What can hang from each mark:
mopil: buvil tuda
depef: tuda
rizik: tuda
lesis: tuda voku
mopu: depef tere tuda
tuda: buvil depef voku
dilak: tuda
tere: depef mopu tuda
buvil: depef tere

Known rows, with every way that one mark hangs from another:
[lesis [tuda depef] voku]: [-25.9  -1.3 -37.4 -43.6 -18.3  44.8  23.2 -39.3 -25.3   7.6  -5.5  50.4
  -4.7  -9.8 -31.2  -8.0 -11.2  17.8  -7.2  69.8 -16.6  31.7  21.1  -4.0]
[mopil [buvil tere] [tuda depef]]: [  6.1 -19.6 -47.2 -38.8   2.7  39.1  28.3 -46.7 -25.1 -12.2  31.4  38.9
 -11.8  -9.2 -20.9 -24.2   8.6  31.7 -28.5  21.7   2.2  26.6  -3.2 -15.4]
[tere [mopu depef]]: [-36.8  -1.1  -9.3 -37.2  -0.4  36.6  19.9 -18.7  -4.5 -10.1  14.4  63.4
 -15.3  -2.2 -28.0   2.4   6.8   3.8 -36.2 -29.2  15.5  -6.8  53.4  -4.3]
[mopu depef tere tuda]: [ -6.7  23.2  14.2 -21.4  16.6  23.0   8.7  -2.7  -5.9 -12.2  17.7  75.0
 -20.7  -9.2 -25.4  18.8  20.5  -9.9 -14.6 -10.1  10.0  20.2  61.5  -1.7]
[depef [tuda [buvil tere] voku]]: [-13.7 -21.2 -37.0 -11.9  38.6  48.2  19.2 -18.5  -7.9   1.7 -16.3  41.8
  -8.6 -16.8 -31.0 -20.6  20.8  24.1   6.1  21.3  10.0  43.7 -14.9  14.6]
[buvil depef tere]: [-13.5 -15.5 -32.2 -30.2  46.8  49.1  14.3 -25.2 -20.1 -21.0   9.8  49.5
  -2.8 -10.0 -21.7 -12.5  20.3  12.2 -28.9 -13.6 -15.0  12.7  32.1   4.3]
[mopil buvil tuda]: [ -2.3  -8.0 -25.0 -47.4   8.4  35.1  27.5 -40.1 -13.3  -1.7  19.2  46.8
 -12.5 -22.3 -19.7  -9.9  13.0   8.0 -32.0 -11.9  11.0  13.5  17.6 -42.2]
[buvil [depef [tuda voku]] [tere mopu]]: [-19.1 -23.2 -26.1 -10.1   7.8  55.9  30.4  -3.3  -3.0  -6.6  -9.1  43.2
 -14.9  -7.7 -23.6  -9.3  10.1  38.7 -29.7  14.6   7.6  28.2  19.5  44.3]
[mopu [tere tuda]]: [-23.7  15.6  -0.8 -62.4  32.4  29.0  21.7 -31.0 -12.0 -12.0  11.9  58.0
 -12.5 -12.6 -16.6   1.4   9.5  -0.8 -34.1  13.3 -15.5   5.2  41.3   0.3]
[rizik [tuda depef]]: [-25.5  -0.7 -34.1 -55.0  -6.2  40.7  34.1 -41.5 -28.4   6.5   9.6  66.8
 -12.6 -13.7 -25.2 -18.0  -3.7  31.2 -23.8  -2.4 -13.4   9.9  30.7 -24.5]
[dilak tuda]: [-26.7   4.2 -28.8 -48.2  -2.0  31.4  28.6 -31.8   8.2   8.4   7.6  67.2
  -3.8 -20.3  -8.1 -11.8  23.6   2.8  -1.5 -20.0 -15.7  -3.0  56.0  -8.7]
[rizik [tuda [buvil depef tere] voku]]: [-14.5 -36.4 -40.7  -9.8  54.1  50.8  30.1 -20.3 -36.9  -7.8 -15.8  34.9
 -20.5 -21.2 -33.1 -13.5  30.8  35.9 -19.6  13.3   0.0  50.3 -11.7  -4.7]
[lesis [tuda [buvil depef [tere mopu]]] voku]: [-28.7 -38.1 -17.2  -2.0  34.9  58.9  31.2 -24.1 -38.2 -18.4 -17.9  28.6
 -10.4  -2.9 -37.7  -9.2  28.1  40.9 -47.0  58.0  16.9  58.4  -6.4  19.3]
[rizik [tuda [buvil [tere depef mopu]] voku]]: [-39.0 -37.2 -27.2 -12.5  17.8  42.8  46.4 -20.5 -39.6  -5.9  -8.2  41.9
 -26.2 -19.0 -34.3 -14.9   6.4  58.1 -62.0  22.0   9.0  57.1  -3.4   9.1]
[mopil [buvil depef tere] [tuda voku]]: [  8.5 -33.4 -48.0 -11.7  30.7  44.9  26.3 -22.3 -15.5  -9.4  10.2  23.8
 -20.7 -25.1 -22.4  -4.9  17.3  18.8 -22.1  21.6   4.0  40.6  -1.7  -8.1]
[depef [tuda buvil]]: [-25.6  -3.1 -28.9 -34.0  28.5  46.1  20.3 -30.5  -6.7   4.6  -9.2  64.1
  -4.3 -15.9 -33.8 -20.0  22.7  27.9  -1.9 -14.7  20.0  22.8   7.8  -7.3]
[tuda [buvil [tere mopu]] depef voku]: [-42.1 -38.7 -22.2  -5.3 -22.5  51.3  21.5 -26.3 -25.6   3.4  -4.0  29.5
 -14.7  -3.3 -40.9 -27.2   2.0  43.6 -18.5  22.9   5.9  37.1 -16.7  14.9]
[lesis [tuda [buvil [tere mopu]] depef] voku]: [-34.9 -31.8 -24.9 -16.3  -8.5  54.0  30.4 -36.2 -40.7  -8.6 -11.2  29.1
  -7.2   2.1 -40.4 -22.1   9.2  45.9 -36.3  76.7   8.3  52.5 -16.3  17.5]
[tere mopu tuda]: [-45.4   7.3   1.9 -63.3   6.0  44.4  33.2 -34.2 -10.2  -1.3   4.9  60.7
  -9.2  -7.8 -18.1  -5.9   4.5  20.0 -52.0 -12.9   0.1  -1.9  47.9   7.7]
[mopu tere [tuda depef]]: [-15.2  16.3  -0.4 -26.5 -32.3  31.1  14.5 -20.5 -18.8   0.8  14.6  67.6
 -13.7  -9.3 -28.5  -2.6  -2.6  16.3 -10.4   4.3  -9.0  23.5  44.2  -1.3]
[buvil depef [tere mopu [tuda voku]]]: [-32.6 -19.9 -18.4 -27.9  20.2  52.9  33.6 -17.1 -14.8  -9.8  -2.5  39.7
 -18.0 -10.2 -18.6  -2.9  13.7  29.7 -45.9  19.3  -5.1  27.7  24.6  43.4]
[tere tuda]: [-32.1  12.9 -17.9 -71.1  31.9  42.3  22.6 -39.5  -9.0  -0.4   5.6  65.4
  -4.0 -15.0 -15.3  -7.1   9.7   4.3 -26.3  -9.6 -14.0   5.8  43.5  -3.2]
[depef [tuda buvil voku]]: [-28.2 -12.5 -37.6 -17.3  17.6  48.3  18.3 -21.5   0.0  14.9 -21.8  50.1
 -11.8 -23.3 -36.6 -14.8  11.4  24.8  12.9   3.7  18.0  35.3  -2.0  -2.4]
[mopil [buvil depef tere]]: [  1.4 -31.1 -18.6 -26.5  52.0  45.7   5.2 -31.4 -26.8 -33.6  11.9  39.8
  -6.1 -12.6 -25.6  -9.9  20.9  22.9 -40.6 -19.5   0.5  22.6  30.3  -7.1]
[mopu [tere depef] tuda]: [-19.9  15.9  -4.2 -24.2  -4.3  24.9  19.6 -13.1 -18.1 -11.9  13.1  77.6
 -16.1 -17.6 -27.1   8.8  -2.0  14.9 -40.4  -2.1  -8.8  37.1  62.5   4.0]
[depef [tuda [buvil [tere mopu]] voku]]: [-28.1 -29.1 -15.6  -8.8  11.4  52.7  30.4 -13.2  -9.3   1.0 -16.4  35.9
 -12.2  -9.9 -32.5 -22.1  16.0  39.6 -20.8  18.6  28.2  37.4  -9.2  27.0]
[lesis tuda]: [-22.0   2.9 -20.1 -64.9   9.1  44.7  13.8 -37.0 -20.8   2.6   2.6  64.6
  -3.2  -6.9 -17.7  -9.1  20.4   9.1 -23.1  24.2  -7.4  12.5  32.8 -17.3]
[rizik [tuda [buvil [tere mopu]] depef voku]]: [-35.2 -37.5 -25.9 -12.1 -10.8  51.4  39.3 -28.1 -40.5   4.9  -8.0  32.0
 -22.1  -8.7 -35.8 -26.9   7.2  57.4 -34.1  29.2  10.4  40.0 -21.7   2.9]

Rows:
[-21.1 -24.3 -40.9 -21.8  18.7  49.6  23.7 -41.2 -39.3  -8.3  -9.1  34.2
  -5.2  -5.5 -37.5 -21.6  15.7  31.9 -10.5  85.6  -5.0  60.3 -18.0   4.8] | [lesis [tuda [buvil tere] depef] voku]
[ -4.4 -14.8 -30.2 -29.7  30.1  46.0  13.8 -27.6  -9.1 -16.4   0.2  60.9
  -9.6 -19.6 -30.6  -5.4  14.9  35.4 -19.9 -21.2  19.7  21.6  32.4  -3.0] | [mopil [buvil [depef tuda]]]
[  6.9 -30.8 -33.8 -10.8  40.7  48.1  11.8 -17.8 -10.4 -15.3  -5.5  39.1
 -14.3 -22.0 -27.1  -7.8  14.9  33.8 -12.7  14.4  12.0  39.4  12.3  20.9] | [mopil [buvil [depef [tuda voku]] tere]]
[-24.8 -30.3 -47.4 -19.8  44.7  38.1  35.8 -26.2 -37.6  -7.3  -8.5  46.8
 -22.5 -26.9 -32.2 -15.5  12.3  42.7 -35.3  21.6  -6.8  60.6  -7.0  -1.2] | [rizik [tuda [buvil [tere depef]] voku]]
[-26.0 -29.5 -43.1 -18.7   2.7  52.3  14.8 -39.3 -35.9   0.6  -6.1  37.5
 -12.2  -7.9 -35.8 -22.6  23.4  41.8   6.2  71.6  -7.0  54.6 -31.0   8.6] | [lesis [tuda [buvil tere] depef voku]]
[-27.0 -19.6 -33.5 -16.3  35.7  54.3  20.5 -31.9 -29.9  -4.4 -24.4  40.3
 -10.1 -16.8 -42.2  -2.1  21.2  20.9 -11.6  48.1   5.0  52.0   4.1 -10.2] | [lesis [tuda [buvil depef]] voku]
[-54.6 -16.1 -12.6 -30.2  19.0  56.2  29.0 -34.7 -21.8  -9.5  -5.1  52.6
 -15.0 -10.5 -36.3  -7.2  26.2  43.1 -44.8 -19.3  14.6  27.7  14.4   9.9] | [tere mopu [tuda [buvil depef]]]
[-22.8 -22.5 -36.9 -32.0  57.0  37.3  37.4 -36.9 -43.5 -22.2   3.5  59.5
 -14.7 -17.9 -29.2 -19.9  21.5  46.5 -51.2   4.4  -1.1  48.8   4.3  -9.0] | [rizik [tuda [buvil [tere depef]]]]
[-26.3 -11.5 -21.8 -31.7  31.8  47.5  23.7 -35.9 -27.1   4.9 -22.1  39.8
  -4.7 -14.5 -36.1  -8.4  16.0  11.0 -12.2  52.8   7.5  45.1   3.3 -21.8] | [lesis [tuda buvil] voku]
[-20.0  -7.3 -50.3 -17.9   8.4  52.1  19.7 -11.9   2.5   8.5 -14.6  57.4
 -15.0 -24.5 -27.9  -2.0   5.0  24.3   7.5   2.3   1.0  25.5  30.1  16.4] | [buvil [depef [tuda voku]]]
[-29.3 -17.8 -30.6 -26.9  31.6  54.8  12.3 -39.1 -33.4  -9.9  -7.7  57.2
  -9.6 -11.2 -37.7  -9.6  41.7  36.1 -14.4  20.5   6.5  42.8   3.9 -14.4] | [lesis [tuda [buvil depef]]]
[ -6.4 -31.8  15.9   6.8   1.3  51.4  14.2  -3.7 -23.4 -10.6  -3.7  36.5
 -18.1 -15.2 -25.9   3.8  10.2  35.2 -42.5  -8.7  23.0  48.1  38.6  20.3] | [mopil [buvil depef [tere [mopu [tuda voku]]]]]
[-21.8 -28.6 -27.5 -17.8  37.8  47.2  10.7 -23.3 -17.1   0.0  -9.7  31.1
  -7.3 -17.7 -33.3 -20.2  18.8   9.1  -3.3  10.9  -1.1  33.2  -7.4  -3.9] | [tuda [buvil tere] voku]
[-34.8 -14.1 -39.9 -27.5   0.0  48.6  21.3 -44.7 -31.2   7.2 -16.1  44.4
  -7.7 -13.0 -45.5 -15.5   4.3  30.6  -1.4  68.4   1.9  49.4  -6.5  -9.7] | [lesis [tuda buvil depef] voku]
[ -3.8 -23.5 -46.2 -15.1   5.4  43.7  24.7 -27.5 -10.5   3.5   3.5  32.7
 -23.1 -28.0 -27.4   0.5   8.5  18.1 -15.4  14.7   8.5  32.3   6.5 -22.2] | [mopil [buvil depef] [tuda voku]]
[-29.4  -7.4 -44.6 -40.5 -37.1  47.4  14.4 -38.7 -21.8  15.6  -1.2  55.1
 -13.5 -10.5 -29.6  -9.8  -0.2  26.1   8.0  64.9 -20.2  27.5  11.3  -1.4] | [lesis [tuda depef voku]]
[-27.9   2.1 -42.4 -57.2  46.6  36.7  31.7 -37.4 -22.1 -21.6  18.0  68.3
  -8.7 -14.4 -15.2 -11.0  12.0  26.5 -50.0  12.4 -22.0  34.9  39.1  27.1] | [buvil [tere depef tuda]]
[-33.3 -31.2 -16.8   0.3  22.6  44.2  15.7  -9.4 -12.4 -10.1  -1.1  35.4
 -21.3  -6.5 -36.8  -6.3  24.9  18.0 -19.0   3.1  22.1  32.8  -1.8  15.2] | [tuda [buvil [tere [mopu depef]]] voku]
[-34.9 -44.2 -21.0  -1.2   8.6  60.8  21.1 -20.1 -35.4  -9.2 -15.5  29.7
 -18.5  -4.8 -35.3  -9.0  37.5  48.0 -33.4  49.8  11.5  54.5 -16.1  23.0] | [lesis [tuda [buvil depef [tere mopu]] voku]]
[-30.4 -18.9 -38.4 -19.2  -7.4  43.4  37.7  -9.6  -6.2  -5.4  -1.1  55.3
 -17.3 -12.4 -24.0 -10.0  -8.3  45.1 -42.1  28.5   4.6  39.6  27.1  49.0] | [buvil [tere [depef [tuda voku]] mopu]]
[-16.8   6.8 -44.3 -29.4  16.1  37.1  16.0  -9.2  13.8   7.7  -4.0  69.1
 -18.8 -18.6 -27.3   5.2   7.2   1.4  15.6   8.4   8.9  17.4  33.9  15.3] | [mopu [depef [tuda voku]]]
[-27.3 -26.8 -37.7 -15.2  27.0  50.9  29.1 -25.0 -29.1   5.2 -22.1  43.9
 -23.0 -28.2 -38.9  -9.9  19.7  33.6  -7.7   1.8   5.9  39.4  -0.5 -23.1] | [rizik [tuda [buvil depef] voku]]
[ -9.5 -16.5 -38.4 -28.2  36.4  44.1  32.6 -35.2 -19.1  -6.2  12.4  38.2
 -10.0 -13.0 -22.7 -25.3  33.7  14.0 -20.4   6.9   8.5  30.5 -20.8 -21.4] | [mopil [tuda [buvil tere]]]
[-34.7 -30.6 -19.5 -28.0   1.9  48.0  42.2 -35.4 -47.8  -9.9   4.8  43.0
 -16.4  -1.9 -31.9 -32.3  15.6  59.2 -50.1   3.7  13.0  31.4 -11.4  -1.8] | [rizik [tuda [buvil [tere mopu]] depef]]
[-41.6 -18.5  -3.8  15.1 -19.0  57.8  17.4  -7.2 -19.8  14.6 -20.9  49.7
 -21.2 -17.4 -41.6   0.9  16.4  38.3 -17.7 -23.0  31.7  50.0  21.2   6.2] | [tere [mopu [tuda [buvil depef] voku]]]
[-27.9 -23.0 -35.7 -22.4  17.6  48.1  11.5 -42.3 -30.9 -13.5  10.9  45.9
  -3.4  -7.0 -38.7 -30.4  17.4  29.3  -8.2   3.4  -4.1  28.5  -7.5  -5.0] | [tuda [buvil tere] depef]
[-21.0  20.5 -10.2 -55.0  44.5  22.0  17.4 -21.2  -3.4 -20.6  19.4  64.8
 -22.7  -9.8 -21.5  15.3  23.6  -7.3 -22.8  11.9  -7.9   6.9  42.8   5.2] | [mopu depef [tere tuda]]
[-41.2 -20.1 -42.4 -15.7 -20.1  47.9  12.1 -35.1 -18.8  17.5  -8.5  45.3
 -13.6 -19.9 -48.0 -20.3  -2.0  25.6  17.9  12.2  -6.4  34.0  -5.9 -13.9] | [tuda buvil depef voku]
[-28.1 -30.1 -45.5 -10.1   7.4  49.7  12.0 -33.1 -22.3   0.8  -2.8  34.0
 -10.5 -13.9 -41.3 -26.7   7.7  28.5   7.4  28.0  -9.3  39.4 -17.5   3.3] | [tuda [buvil tere] depef voku]
[-40.2 -24.2 -49.3  -0.9  -0.1  44.3  23.5 -22.1  -0.5  13.2 -16.4  48.5
 -17.1 -31.7 -30.4  -8.8  35.2  26.1  24.0  -2.7  -4.9  32.3  14.3   1.0] | [dilak [tuda [buvil depef] voku]]
[-32.7 -16.2 -20.7 -13.0  37.8  41.0  21.3 -22.8 -18.9  -5.5 -13.4  37.1
 -25.5 -22.8 -41.4   5.6  27.0  22.2  -7.1  31.3  -3.7  41.5   1.8  11.7] | [mopu [tere [tuda [buvil depef] voku]]]
